What can hang from each mark
K_317: K_986
K_48: K_75
K_986: K_371 K_779
K_261: K_75 K_721
K_552: K_75 K_584
K_279: K_29 K_779
K_29: K_75 K_721
K_779: K_75 K_986
K_384: K_371 K_552
K_371: K_384
K_721: K_29 K_261 K_317
K_349: K_721
K_75: K_48 K_349 K_552
K_584: K_552
K_512: K_779

Each row was made from one small tree. The marks that hang from a mark follow it in brackets, in the order of their numbers. Every link used is in the known rows. Write each row's tree.
In the rows, 128 means zero.
Known rows
K_584[K_552[K_75[K_48 K_349[K_721[K_29 K_317[K_986]]]]]]: [158  96 137 132 174 135 180 148 150 137 101 158 105 136 172 128 121  54
 114 172 129 103 107 159  76  89 188 136  98 107 123 119 116 124 118 128
 166]
K_986[K_779[K_75[K_48 K_552]]]: [ 77 133 129 136  93 105  97 142 139 118 174 139 142 141 127 130  42 125
 130 121 118 142 144 104 140 177  94 117 156 156 130 137  95 134 130 129
 104]
K_349[K_721[K_29 K_261[K_75[K_48 K_552]] K_317[K_986]]]: [237  85 141 141 148 133 149 119 134 145 103 158 138 119 229 122  89  36
 120 160 118 152 145 137  64 140 164 125 123 106 108 121  71 147 134 106
 182]
K_371[K_384[K_552[K_75[K_48 K_349[K_721]] K_584]]]: [120 156 127 115 129 126 143 166 168 118  95 131 123 149  84 109  36 140
 137 119 111 116 145 122 180 112 131 133 137 120 138 128 121 114 117 100
 111]
K_317[K_986[K_371[K_384] K_779[K_75[K_349 K_552[K_584]]]]]: [ 38 120 131 116 108 115 101 155 103 134 127 110 105  73 102 116   9 148
 121  67 148 138 104 148 163 159  42 125 157 140  98 113 142 127  99 132
 106]
K_279[K_779]: [ 89 136 114 125 107 139  89 113 118 129 133 120 124 111 109 138 170 198
 136 125 137 115 138 121 129 136  99 129 122 167 189 155 142 146 144 153
 102]
K_384[K_371 K_552[K_75[K_48 K_349[K_721]] K_584]]: [172 212 116 123 115 142 170 167 167 112 111 124 131 179  72 100  95 132
 137 127 100 112 159 111 175 119 127 118 134 113 148 127 111 117 114 102
 105]
K_261[K_721[K_29[K_75] K_317]]: [198 125 134 127 127 128 129  69 102 126 103 123 126 140 146 147 230  88
 114 139 137 133  90 146 101  98 198 135 120 113 130 134 145 121 131 162
 164]
K_317[K_986[K_371 K_779[K_75]]]: [ 96 131 140 126  75 144  96 123 103 126 164 112 101  78 108 113  92 144
 121  89 147 156 105 155 116 158  52 110 157 151 147 139 153 165 113 159
 125]
K_584[K_552[K_75[K_48 K_349[K_721[K_29 K_261]]]]]: [194 104 137 141 153 123 168 154 143 118  96 157 132 165 168 115  79 106
 127 154 122 105 137 149 135  94 195 143  73 105 118 136 103 114 118 134
 165]
K_48[K_75[K_349 K_552]]: [ 23 163 123 125 140 129 107 118 119 119 133 119 143 109  98 144 150 244
 145 115 109 110 153 108 134 160 113 134 107 119 116 118 132 118 140 116
  78]
K_779[K_75[K_349] K_986[K_371]]: [ 36 153 141 127 112 129 142 117 101 111 151 115 125 144 105 120 195 200
 156 109 135 118 119 112 142 147  64 112 138 129 118 136 181 156 123 171
 114]
K_371[K_384[K_552[K_75[K_48] K_584]]]: [ 89 141 116 124 101 138  99 135 163 122 139 124 119 106  69  97  51 143
 117 120 120 118 120 115 176  98 114 136 152 128 130 130 134 113 131  90
 106]
K_48[K_75[K_349[K_721[K_29 K_261 K_317]] K_552[K_584]]]: [176  90 125 131 170 113 110 128  99 139 121 130 167 143 175 124 113 126
 130 139 147 140 137 141 108 133 200 147 125  83  73 100 131 103 118 101
 170]
K_721[K_29[K_75[K_48 K_349]] K_261 K_317[K_986[K_779]]]: [185  71 155 136 147 126 157 125 103 133 111 153 132 142 167 137 162  23
 104 128 153 165 114 175  63 128 181 150  98 137 101 127  73 129 128  92
 200]
K_384[K_552]: [ 99 173 120 122  93 160  97 112 131 121 162 105 132 103  85 123 227 191
 124 117 110 139 129 117 142 119  97 117 125 143 131 139 146 140 147 103
  89]
K_29[K_721[K_261[K_75[K_48 K_552[K_584]]] K_317[K_986]]]: [248  63 117 149 146 131 109 115 150 155 157 135 130  82 172 127  70  37
 111 161 135 139 120 137 104 129 163 121 126 128 111 118  88 132 130  94
 158]
K_584[K_552[K_75[K_48]]]: [ 85 121 117 142 120 139 115 136 163 121 159 138 114 110 100 118  97 151
 116 146 117  98 119 121 140 103 126 131 111 128 157 142 137 120 137 133
 110]
K_317[K_986[K_371[K_384] K_779[K_75]]]: [ 67 104 143 115  71 141  86 125 107 124 127 117  84  81  98 102  75 137
 115  87 150 158 101 161 136 147  25 115 169 138 132 135 156 164 110 149
 128]
K_317[K_986[K_371[K_384[K_552[K_75[K_48]]]] K_779]]: [ 88 148 139 120  70 158 113 158 144 116 132 122  85  77  82  95  30  91
  94  70 124 156 113 161 133 114  58 124 164 141 127 119 108 142 119 111
 122]
K_279[K_29[K_75[K_552[K_584]]] K_779[K_986]]: [ 46 155 127 139 106 102 117 122 100 138 182  98 125  91 160 132  91 175
 141  73 120  97 137 117 138 106 120 147 169 179 153 125 152 127 139 146
 105]
K_279[K_29[K_721]]: [183 108 127 131 114 131 111 103 132 127 153  98 108 144 125 147 211 169
 129 128 113 140 122 138 141  88 160 113 127 174 139 131 150 146 150 144
  96]
K_349[K_721[K_29 K_317]]: [180  86 132 119 134 138 120 104 115 137 122 126 137 157 161 136 238 108
 124 152 144 154 116 137  91 110 169 120 143 120 133 132 154 140 136 135
 152]
K_512[K_779[K_75[K_48 K_552[K_584]] K_986]]: [ 42 116 126 129  94  94 110 146 118 129 211 145 133 121 146 121  61 109
 147 135 144 108 154 101 146 136  63 134 176 141 145 144 130 125 119 135
 114]
K_584[K_552[K_75[K_48 K_349]]]: [ 70 137 121 139 148 131 144 149 161 116 129 142 119 131  95 132 117 168
 126 148 114  87 125 119 145 115 140 135  80 129 148 137 125 113 135 136
 104]
K_75[K_48 K_349[K_721[K_29 K_317[K_986]]] K_552[K_584]]: [155  81 126 120 171 114 169 155 130 155 119 143 139 127 178 149 125  54
 122 145 131 138 126 137  89 115 160 133 131 135 103 110 110 113 123  95
 149]
K_384[K_371 K_552[K_584]]: [129 193 103 120  75 160 102 122 130 126 162  93 128 118  56 101 226 169
 115 116 117 132 125 113 173 106  75 114 143 125 131 130 154 124 135  96
  89]
K_512[K_779[K_75[K_48 K_552[K_584]] K_986[K_371[K_384]]]]: [ 14  84 132 116  86  98 109 159 112 123 173 137 112 115 129 111  25  97
 130  87 150 119 135 122 169 119   8 127 203 121 121 130 151 124 104 143
 121]
K_371[K_384[K_552[K_75[K_349] K_584]]]: [ 69 180 118 120 127 142 104 126 140 122 112 109 122 108  57 104 106 202
 129 113 128 108 116 118 184 108 133 141 119 124 117 124 146 111 124 100
  87]
K_349[K_721[K_29 K_261 K_317[K_986]]]: [235  52 140 126 131 158 123 107 105 148 114 136 127 120 184 112 214  79
 118 168 155 172 124 169  66 106 150 128 121 119 111 133 135 160 127 101
 189]
K_349[K_721[K_29[K_75[K_48 K_552]] K_261 K_317[K_986]]]: [212  47 148 134 144 137 165 121 125 143 115 151 141 116 205 123 109  23
 115 128 122 156 136 159  68 109 164 132 134 110 101 123  86 137 117  64
 189]

Write each row's tree
[173 124 123 132 168  90 166 121 120 131 104 135 151 156 155 166 128  53
 117 125 123 118 103 128 121 110 210 144 110 120 100 113 109  79 124 137
 154]  K_261[K_721[K_29[K_75[K_48 K_349 K_552[K_584]]] K_317]]
[ 74 160 119 121 130 129 126 148 161 117 110 128 124 133  63 111  69 158
 126 119 117 109 126 113 181 110 127 140 122 129 120 126 122 105 128  91
 101]  K_371[K_384[K_552[K_75[K_48 K_349] K_584]]]
[180 162 110 141 168  99 133 136 145 132 104 137 148 154 145 161  99  96
 128 163 115 119 132  95 130 166 163 127 101 123 128 116 102 101 141 172
 126]  K_261[K_75[K_48 K_349 K_552[K_584]] K_721[K_317]]
[157 123 147 115 111 129 151  92 111 126 114 118 128 122 151 135 174 141
 139  96 121 122 123 143 120 105 170 129 138 118 164 150 143 133 123 129
 140]  K_349[K_721[K_29[K_75]]]
[167  72 130 126 147 104 152 127 133 143 145 132 154 132 175 142  91  45
 117 106 126 134 116 129 107 104 189 133 168 113 128 119 121 100 119  96
 159]  K_349[K_721[K_29[K_75[K_48 K_552[K_584]]] K_317]]
[ 77 149 120 118 138 114 113 144 122 131 138 113 146 107 113 140  75 215
 151 107 117 111 159 119 150 159 125 135 134 111 137 118 146 109 122 123
  98]  K_48[K_75[K_349[K_721] K_552[K_584]]]
[169 106 115 152 180 115 120 138 139 138 126 142 170 148 151 135  97 113
 126 154 131 136 143  98 119 168 158 131  97 116 105 117  93 110 142 105
 142]  K_721[K_261[K_75[K_48 K_349 K_552[K_584]]] K_317]
[ 58 128 122 127 144 121 145 147 144 122 129 135 150 145 108 158 161 176
 137 127 103 124 157  97 138 148 103 123  98 155 122 131 103 119 146 104
  80]  K_75[K_48 K_349 K_552]
[252  41 139 149 146 133 140 114 135 136 121 135 104 139 180 137 111  30
 111 133 127 138 127 182  77  88 182 130 128 172 145 128  93 157 132 105
 184]  K_279[K_29[K_75[K_48] K_721[K_261 K_317[K_986]]] K_779]
[ 30 130 132 126 118  92 147 171 105 120 180 136 133 139 132 134  63 119
 146  88 144 110 146 112 152 140  51 127 160 135 127 128 136 117 106 153
 113]  K_512[K_779[K_75[K_48 K_349 K_552[K_584]] K_986[K_371]]]
[113 245 118 127 111 168 143 118 142 103 106 110 125 158  50  99 208 203
 133 126 105 106 143 106 164 121 121 118 103 116 125 127 117 132 129 102
  76]  K_384[K_371 K_552[K_75[K_349]]]
[181 115 132 149 184 115 146 113 126 127  94 154 166 174 192 144 150  89
 122 157 121 133 138 107  92 150 198 134  81 109  79 114  66 115 147 113
 157]  K_721[K_29 K_261[K_75[K_48 K_349 K_552]] K_317]
[208 184 130 133 162 117 141  82 108 122  62 133 128 170 166 159 229 116
 129 172 130 118 107 121  99 140 212 132  78 109 126 126 118 122 146 205
 151]  K_261[K_75[K_349] K_721[K_29 K_317]]
[159 152 129 122 147 117 146 119 119 132 106 121 133 140 132 124  98 173
 149 127 143 104 121 127 144 107 209 143 115 127 155 136 147 112 115 150
 127]  K_552[K_75[K_349[K_721[K_29]]] K_584]
[159  61 132 131 138 138 149 104 152 141 154 131 116  89 138 151 146  44
 113 124 115 131 112 147  89 105 152 116 144 141 125 122  99 136 122  71
 133]  K_29[K_75[K_48 K_552] K_721[K_317[K_986]]]
[ 46 135 108 127 112 126  67 113 117 136 185 106 142  66  98 129  90 218
 131 110 125 118 133 111 147 141 107 138 150 120 132 120 160 108 136 114
  88]  K_48[K_75[K_552[K_584]]]
[203 165 120 136 127 137  96  85 128 126 106 126 123 137 137 142 197 130
 125 175 130 134 117 115 109 153 152 118 112 116 158 137 139 143 149 195
 134]  K_261[K_75 K_721[K_317]]
[168 212 127 129 130 125 133 100 123 115  74 124 120 142 121 155 178 194
 147 153 111 107 140 109 144 167 145 125  70 129 165 145 125 133 146 206
 105]  K_261[K_75[K_349] K_721]
[208 136 118 137 141 108 133 108 128 150 116 142 120  92 195 145  81  30
 107 163 123 123 102 125  91 126 174 136 124 123 118 114  99 111 136 163
 158]  K_261[K_75[K_48 K_552[K_584]] K_721[K_29 K_317[K_986]]]
[119 120 122 121 170 107 120 124 107 139 126 121 154 137 159 144 125 138
 132 128 136 122 126 129 108 132 193 142 140  93  97  99 143  98 122 120
 139]  K_48[K_75[K_349[K_721[K_29 K_317]] K_552[K_584]]]
[ 97 139 116 134 148 120 134 140 149 126 136 133 136 138  80 132  81 177
 139 140 133 105 131 104 152 129 154 139 107 148 162 140 133 109 132 125
 105]  K_552[K_75[K_48 K_349] K_584]
[ 71  92 138 108  70 154  88 138 105 134 127 108  82  62  91 118 141 141
 102  78 152 173 108 171 129 129  23 120 154 152 138 131 153 153 127 139
 121]  K_317[K_986[K_371[K_384] K_779]]
[ 24  97 136 111  77 146 106 121 106 124 142 107 102 103  94 112 226 182
 127  94 145 142 116 131 150 108  16 119 165 130 122 133 195 153 137 148
 114]  K_779[K_986[K_371[K_384]]]
[189  51 123 134 166 132 142 174 139 152 126 144 151 126 156 128  99  74
 126 160 136 162 154 140 101 142 119 128 114 133 100 118 105 130 121  70
 156]  K_75[K_48 K_349[K_721[K_261 K_317[K_986]]] K_552[K_584]]
[167  55 125 136 128 173  88 104 115 146 144 129 128  95 127 110 235 128
 113 172 156 173 122 150  80 127 103 125 110 134 115 137 145 163 141  86
 154]  K_721[K_261 K_317[K_986]]
[159 240 125 120 107 165 160 136 150 104  91 113 124 175  73  98 175 186
 144 128  98 112 162 115 163 126 126 112 120 108 142 129 118 140 117 111
  90]  K_384[K_371 K_552[K_75[K_349[K_721]]]]
[172 190 129 132 135 113 155 124 145 110  74 143 124 165 126 162 138 148
 144 158  98 108 149 104 140 168 138 123  74 134 169 146 101 128 150 200
 118]  K_261[K_75[K_48 K_349] K_721]
[ 21 168 134 115  96 127 121 134 109 115 148 101 117 121  81  94 145 173
 139  82 133 116 102 122 188 120  44 121 166 111  81 118 188 135 113 136
 113]  K_779[K_75[K_349] K_986[K_371[K_384[K_552[K_584]]]]]
[ 83 163 135 128 113 116 103 123 113 113 136 126 133 156 101 133 137 185
 145 130 139 136 131 120 142 179 117 123 119 152 141 146 127 143 128 156
 107]  K_986[K_779[K_75[K_349]]]
[140 124 124 121 154 132 135 161 169 124  96 135 131 170  94 110  73  94
 124 142 127 131 131 124 150 112 152 131 146 107 118 113 126 116 117  89
 135]  K_371[K_384[K_552[K_75[K_48 K_349[K_721[K_317]]] K_584]]]
[115 113 118 120 144 108 150 174 149 134 133 129 153 141 123 152  85 150
 145 118 111 128 163 106 156 146 114 124 126 147 142 131 121 109 128 113
  97]  K_75[K_48 K_349[K_721] K_552[K_584]]
[ 49 135 137 129  82 137 113 106 105 116 180 111 120 120 112 107 179 183
 146 107 139 131 113 115 137 136  47 109 170 128 130 141 192 164 124 170
 121]  K_779[K_75 K_986[K_371]]
[127 117 156 115 135 112 164 130  78 117 125 139 123 196 186 128 201  75
 147 122 167 132 124 151  93 117 123 122 162  99 124 128 157 150  99 185
 174]  K_512[K_779[K_75[K_349[K_721[K_29 K_317]]] K_986[K_371]]]
[191 155 130 133 156 131 159 119 144 128  72 151 108 142 144 156 168  84
 127 188 115 124 131 128  83 161 141 123  81 129 149 132 100 143 146 175
 147]  K_261[K_75[K_48 K_349] K_721[K_317[K_986]]]
